Each row comes from the steps of one walk. Every step used is in the known rows, and no mark comes twice. Write the walk behind each row, first mark first.
Known rows
mizot-rivivur-kagiva-nemi: -20 -3 -1 -3 40 7 -4 19 19 -6 10 -17 -4 4 15 2 -7 3 -17 2 20 3 -5 1 11
gogim-nemi: -17 14 27 17 -10 11 11 -1 18 -1 16 -15 5 4 -10 6 -4 -11 -2 14 19 17 -8 -1 -7
nedo-gogim-ropul-rivivur-kagiva: -15 5 -19 7 43 17 4 2 17 -5 4 -15 5 7 18 -26 14 -7 -7 7 10 14 -8 -2 21
kagiva-nedo-gogim-ropul-mizot: -19 7 6 2 12 19 13 -5 -1 -1 -3 -16 1 4 -1 -17 7 -12 -4 9 8 17 -9 -2 -40
gogim-ropul-rivivur-nemi: -33 20 -17 11 25 16 2 -5 8 -5 18 -20 16 5 13 -10 16 0 1 12 20 12 -3 -5 36
kagiva-ropul-rivivur: -29 18 -17 1 -22 17 4 11 0 -5 19 -21 6 1 -5 19 6 4 -7 10 18 10 -5 -1 18
kagiva-ropul: -20 13 6 1 -27 12 13 10 7 -2 22 -21 2 9 -10 20 7 2 -10 12 20 14 -6 0 -2
rivivur-gogim-ropul-mizot-kagiva-nemi: -30 25 5 -1 25 14 7 -4 19 -1 -1 -7 4 20 12 -10 6 1 -10 13 7 12 -1 -7 -18
mizot-rivivur: -31 12 1 -2 5 6 1 11 15 -6 15 -23 -1 -1 -12 11 -18 -4 -10 3 21 12 -8 0 13
rivivur-gogim-mizot-kagiva-nedo-dano: -24 13 -2 2 -29 10 13 -3 4 -4 25 -12 -4 10 -17 16 2 -11 -10 13 -5 14 -22 -4 -21
dano-nedo-gogim-mizot-kagiva: 0 5 -3 -1 4 14 12 9 14 -2 -9 -19 -16 -6 -17 10 -5 -9 -10 6 1 15 -21 -5 31
gogim-ropul-mizot: -29 18 11 5 2 15 13 0 4 -7 -4 -12 -1 12 -12 -4 -3 -6 -6 13 21 19 -8 -5 -10
ropul-mizot-rivivur-kagiva-nedo: -22 0 4 -10 9 11 1 12 -3 -13 7 -14 -16 3 -1 4 -23 -2 -11 4 19 7 -11 -1 -10
mizot-kagiva-ropul-rivivur-gogim: -27 21 -21 -10 -23 13 2 2 9 -6 27 -18 1 10 4 18 4 7 -12 11 6 8 -1 -6 18
dano-nedo-gogim-ropul-rivivur: -11 13 -13 7 30 21 6 8 14 0 -8 -25 4 -9 11 -14 12 -5 -5 7 5 11 -8 -5 34
kagiva-nedo-rivivur: -18 12 6 -1 -30 13 4 5 0 -4 20 -23 -1 -9 -17 2 -3 -12 -8 6 14 15 -9 1 -17
gogim-ropul-rivivur-kagiva: -18 7 -20 9 19 17 3 4 4 -11 13 -15 -2 8 11 -10 15 -2 -10 9 20 11 -9 -4 20
dano-nedo-rivivur: -8 17 10 0 -17 13 4 18 16 -3 4 -27 -4 -14 -13 5 -8 -7 -10 8 12 13 -9 -1 40
gogim-ropul-rivivur: -30 19 -18 10 7 18 4 0 3 -7 9 -19 6 3 -3 -4 12 -5 -6 9 19 15 -7 -5 12
nedo-dano: -28 13 19 3 -24 8 12 8 14 -2 19 -21 9 12 -27 13 -14 -11 -9 18 10 14 -6 1 6
mizot-kagiva-ropul-rivivur: -25 11 -19 -12 -34 14 1 4 -2 -8 21 -21 -3 6 -6 26 3 7 -13 11 13 8 1 -6 21
ropul-rivivur-gogim-mizot-kagiva-nedo: -26 23 -31 2 -9 17 3 -3 -1 -8 19 -13 -10 -2 -14 10 -2 -7 -8 6 3 11 -22 -5 -1
dano-nedo-rivivur-kagiva-nemi: 2 4 8 -1 16 14 0 26 18 -2 0 -21 -7 -9 10 -3 1 1 -15 7 11 5 -5 0 38
ropul-rivivur-kagiva: -14 11 -14 1 15 14 1 11 10 -11 17 -17 -10 5 -3 0 -14 -2 -11 7 20 9 -11 -1 32
gogim-mizot-rivivur-kagiva-nedo: -17 -8 -15 5 2 12 4 12 -6 -12 16 -12 -19 -4 -8 15 1 -8 -13 0 17 11 -29 0 -7
ropul-rivivur: -28 24 -12 2 1 15 2 7 9 -7 12 -22 -1 -1 -20 6 -17 -5 -7 8 19 12 -8 -1 24
nedo-gogim-mizot-rivivur-kagiva: -17 -4 -13 4 34 10 6 12 19 -7 2 -11 -8 -1 -5 -5 -5 -11 -11 0 11 15 -26 2 21
kagiva-nedo: -12 10 11 2 -18 12 12 2 -2 -1 20 -23 -8 1 -19 9 -7 -9 -8 8 17 14 -11 0 -32
gogim-mizot-kagiva-ropul-rivivur: -29 8 -30 -1 -38 17 6 5 -9 -11 13 -12 -11 2 -21 34 9 1 -12 8 12 12 -19 -5 19
mizot-kagiva: -13 11 8 -10 -21 6 8 -1 13 -6 16 -20 -12 12 -22 18 -18 -5 -14 10 16 14 -4 -6 7
dano-nedo-gogim-ropul-rivivur-kagiva: 0 3 -15 6 40 19 4 12 14 -4 -4 -21 -3 -4 23 -20 16 -3 -8 7 6 9 -9 -4 41

Which walk is each row?
-17 4 20 -7 -10 16 8 -10 2 -3 -1 -11 -6 5 -8 -1 -15 -11 -4 12 5 14 -4 -5 -29 -> ropul-mizot-kagiva-nedo-gogim-nemi
-12 -7 -3 -5 9 7 -1 12 1 -10 24 -21 -13 0 9 5 -7 -3 -14 1 18 6 -11 0 -8 -> mizot-rivivur-kagiva-nedo
-17 7 10 -17 -8 13 9 -5 1 -5 -3 -15 -14 8 -18 2 -24 -9 -10 9 5 14 -5 -5 -22 -> ropul-mizot-kagiva-nedo-gogim
-25 21 10 0 2 8 1 3 24 -4 23 -22 14 -1 -5 -6 -6 -6 -2 11 18 15 -3 1 46 -> nedo-rivivur-nemi
0 13 12 1 18 13 12 13 25 3 -4 -27 -5 -5 -7 -3 -11 -9 -7 8 6 14 -10 -2 27 -> dano-nedo-gogim
-32 21 11 11 16 7 1 3 29 -3 24 -16 12 -1 12 -2 -6 -7 -2 6 12 12 -9 -1 2 -> mizot-rivivur-gogim-nemi
-33 33 -24 12 10 17 6 5 15 -8 14 -12 -2 -1 -19 3 -8 -9 -4 6 10 15 -25 -2 20 -> ropul-rivivur-gogim-mizot
-34 13 3 -2 26 4 -2 5 21 -5 25 -24 10 1 6 5 -12 0 -3 7 22 9 -4 -1 39 -> mizot-rivivur-nemi
-27 20 -14 0 -36 12 5 5 14 -7 22 -10 2 0 -9 11 12 -4 -11 9 3 17 -17 -2 16 -> nedo-rivivur-gogim-mizot-kagiva-ropul
-20 4 -10 -1 -26 12 4 -5 -4 -8 20 -15 -7 -4 -16 14 7 -9 -7 8 9 14 -19 -4 13 -> gogim-mizot-kagiva-nedo-rivivur-nemi
3 -3 9 0 -2 9 9 7 1 -6 25 -18 -19 9 -1 2 -3 -6 -13 7 18 11 -14 0 -20 -> rivivur-kagiva-nedo
-32 27 -29 3 18 17 0 3 13 -5 7 -10 -2 3 -9 7 -2 -2 -10 6 4 8 -16 -4 15 -> ropul-rivivur-gogim-mizot-kagiva-nemi
-30 3 -4 -1 20 17 5 -2 -2 -3 -2 -18 4 -2 9 -15 6 -9 -4 4 8 14 -8 -3 -33 -> kagiva-nedo-gogim-ropul-mizot-rivivur
-40 29 7 -6 19 9 3 9 21 -9 5 -14 -1 5 -8 0 -32 -3 -6 6 14 13 -11 -2 5 -> ropul-mizot-rivivur-gogim
-8 4 6 -11 -31 8 8 -5 -3 -5 22 -23 -15 7 -17 18 -8 -5 -14 9 12 12 -5 -5 -24 -> mizot-kagiva-nedo
-17 -1 -1 -4 20 5 0 15 16 -11 19 -19 -10 5 4 5 -14 -2 -15 3 22 8 -10 0 21 -> mizot-rivivur-kagiva
-9 7 6 -1 -6 8 2 14 19 -9 18 -16 -5 2 -6 -6 -9 -8 -14 7 18 14 -10 2 28 -> nedo-rivivur-kagiva
-28 17 12 -4 -27 15 13 11 1 -6 8 -14 -2 10 -15 19 -8 3 -8 13 20 14 -6 -1 -5 -> kagiva-ropul-mizot
-18 11 4 9 24 13 13 -3 22 1 2 -18 9 8 1 -19 11 -12 -6 9 11 21 -7 -2 -3 -> nedo-gogim-ropul
-21 8 1 -1 33 17 5 12 13 -3 -18 -21 2 -8 12 -12 0 -4 -5 5 7 12 -7 -5 24 -> dano-nedo-gogim-ropul-mizot-rivivur
-3 -6 5 0 25 16 10 1 1 -5 3 -11 -10 11 13 -22 6 -8 -9 8 10 14 -11 -2 -27 -> rivivur-kagiva-nedo-gogim-ropul-mizot
-3 9 6 7 24 16 13 7 19 2 -6 -24 1 -3 9 -13 12 -7 -6 9 7 16 -8 -4 19 -> dano-nedo-gogim-ropul
-2 1 -9 -2 -13 17 13 12 7 -1 -3 -19 -11 -4 -6 18 12 -2 -11 7 0 12 -17 -5 28 -> dano-nedo-gogim-mizot-kagiva-ropul
-13 14 -12 7 46 19 3 4 18 1 -1 -26 13 -6 25 -19 17 -2 1 10 5 9 -4 -5 56 -> dano-nedo-gogim-ropul-rivivur-nemi
-27 18 -11 0 -25 15 1 -3 9 -4 29 -14 7 7 14 15 14 5 -6 13 5 7 1 -7 11 -> mizot-kagiva-ropul-rivivur-gogim-nemi
-6 -2 13 -2 -12 12 8 -12 7 1 15 -17 -3 3 0 1 2 -12 -6 9 2 13 -4 -5 -29 -> mizot-kagiva-nedo-gogim-nemi
-10 28 8 2 -5 12 5 15 26 -1 11 -24 0 -10 -2 -5 -7 -7 -8 8 5 13 -10 -2 37 -> dano-nedo-rivivur-gogim
-30 32 10 8 16 14 13 -3 20 -5 7 -9 4 16 0 -14 -1 -5 -4 13 13 19 -11 -5 -13 -> rivivur-gogim-ropul-mizot
2 2 2 -2 -20 14 3 25 10 -6 14 -23 -7 -8 12 8 12 3 -14 9 12 7 -7 -1 44 -> dano-nedo-rivivur-kagiva-ropul
-28 28 -1 9 -1 11 5 1 26 -3 19 -15 15 2 4 -19 13 -9 -6 9 10 19 -8 -2 8 -> nedo-rivivur-gogim-ropul
-41 26 17 4 15 11 2 4 22 -6 7 -9 6 3 1 -3 -22 -6 -1 9 13 12 -9 -2 -2 -> ropul-mizot-rivivur-gogim-nemi
-30 2 -1 0 24 13 3 8 4 -13 1 -10 -5 10 11 -8 -1 -1 -10 7 22 12 -8 -4 4 -> gogim-ropul-mizot-rivivur-kagiva
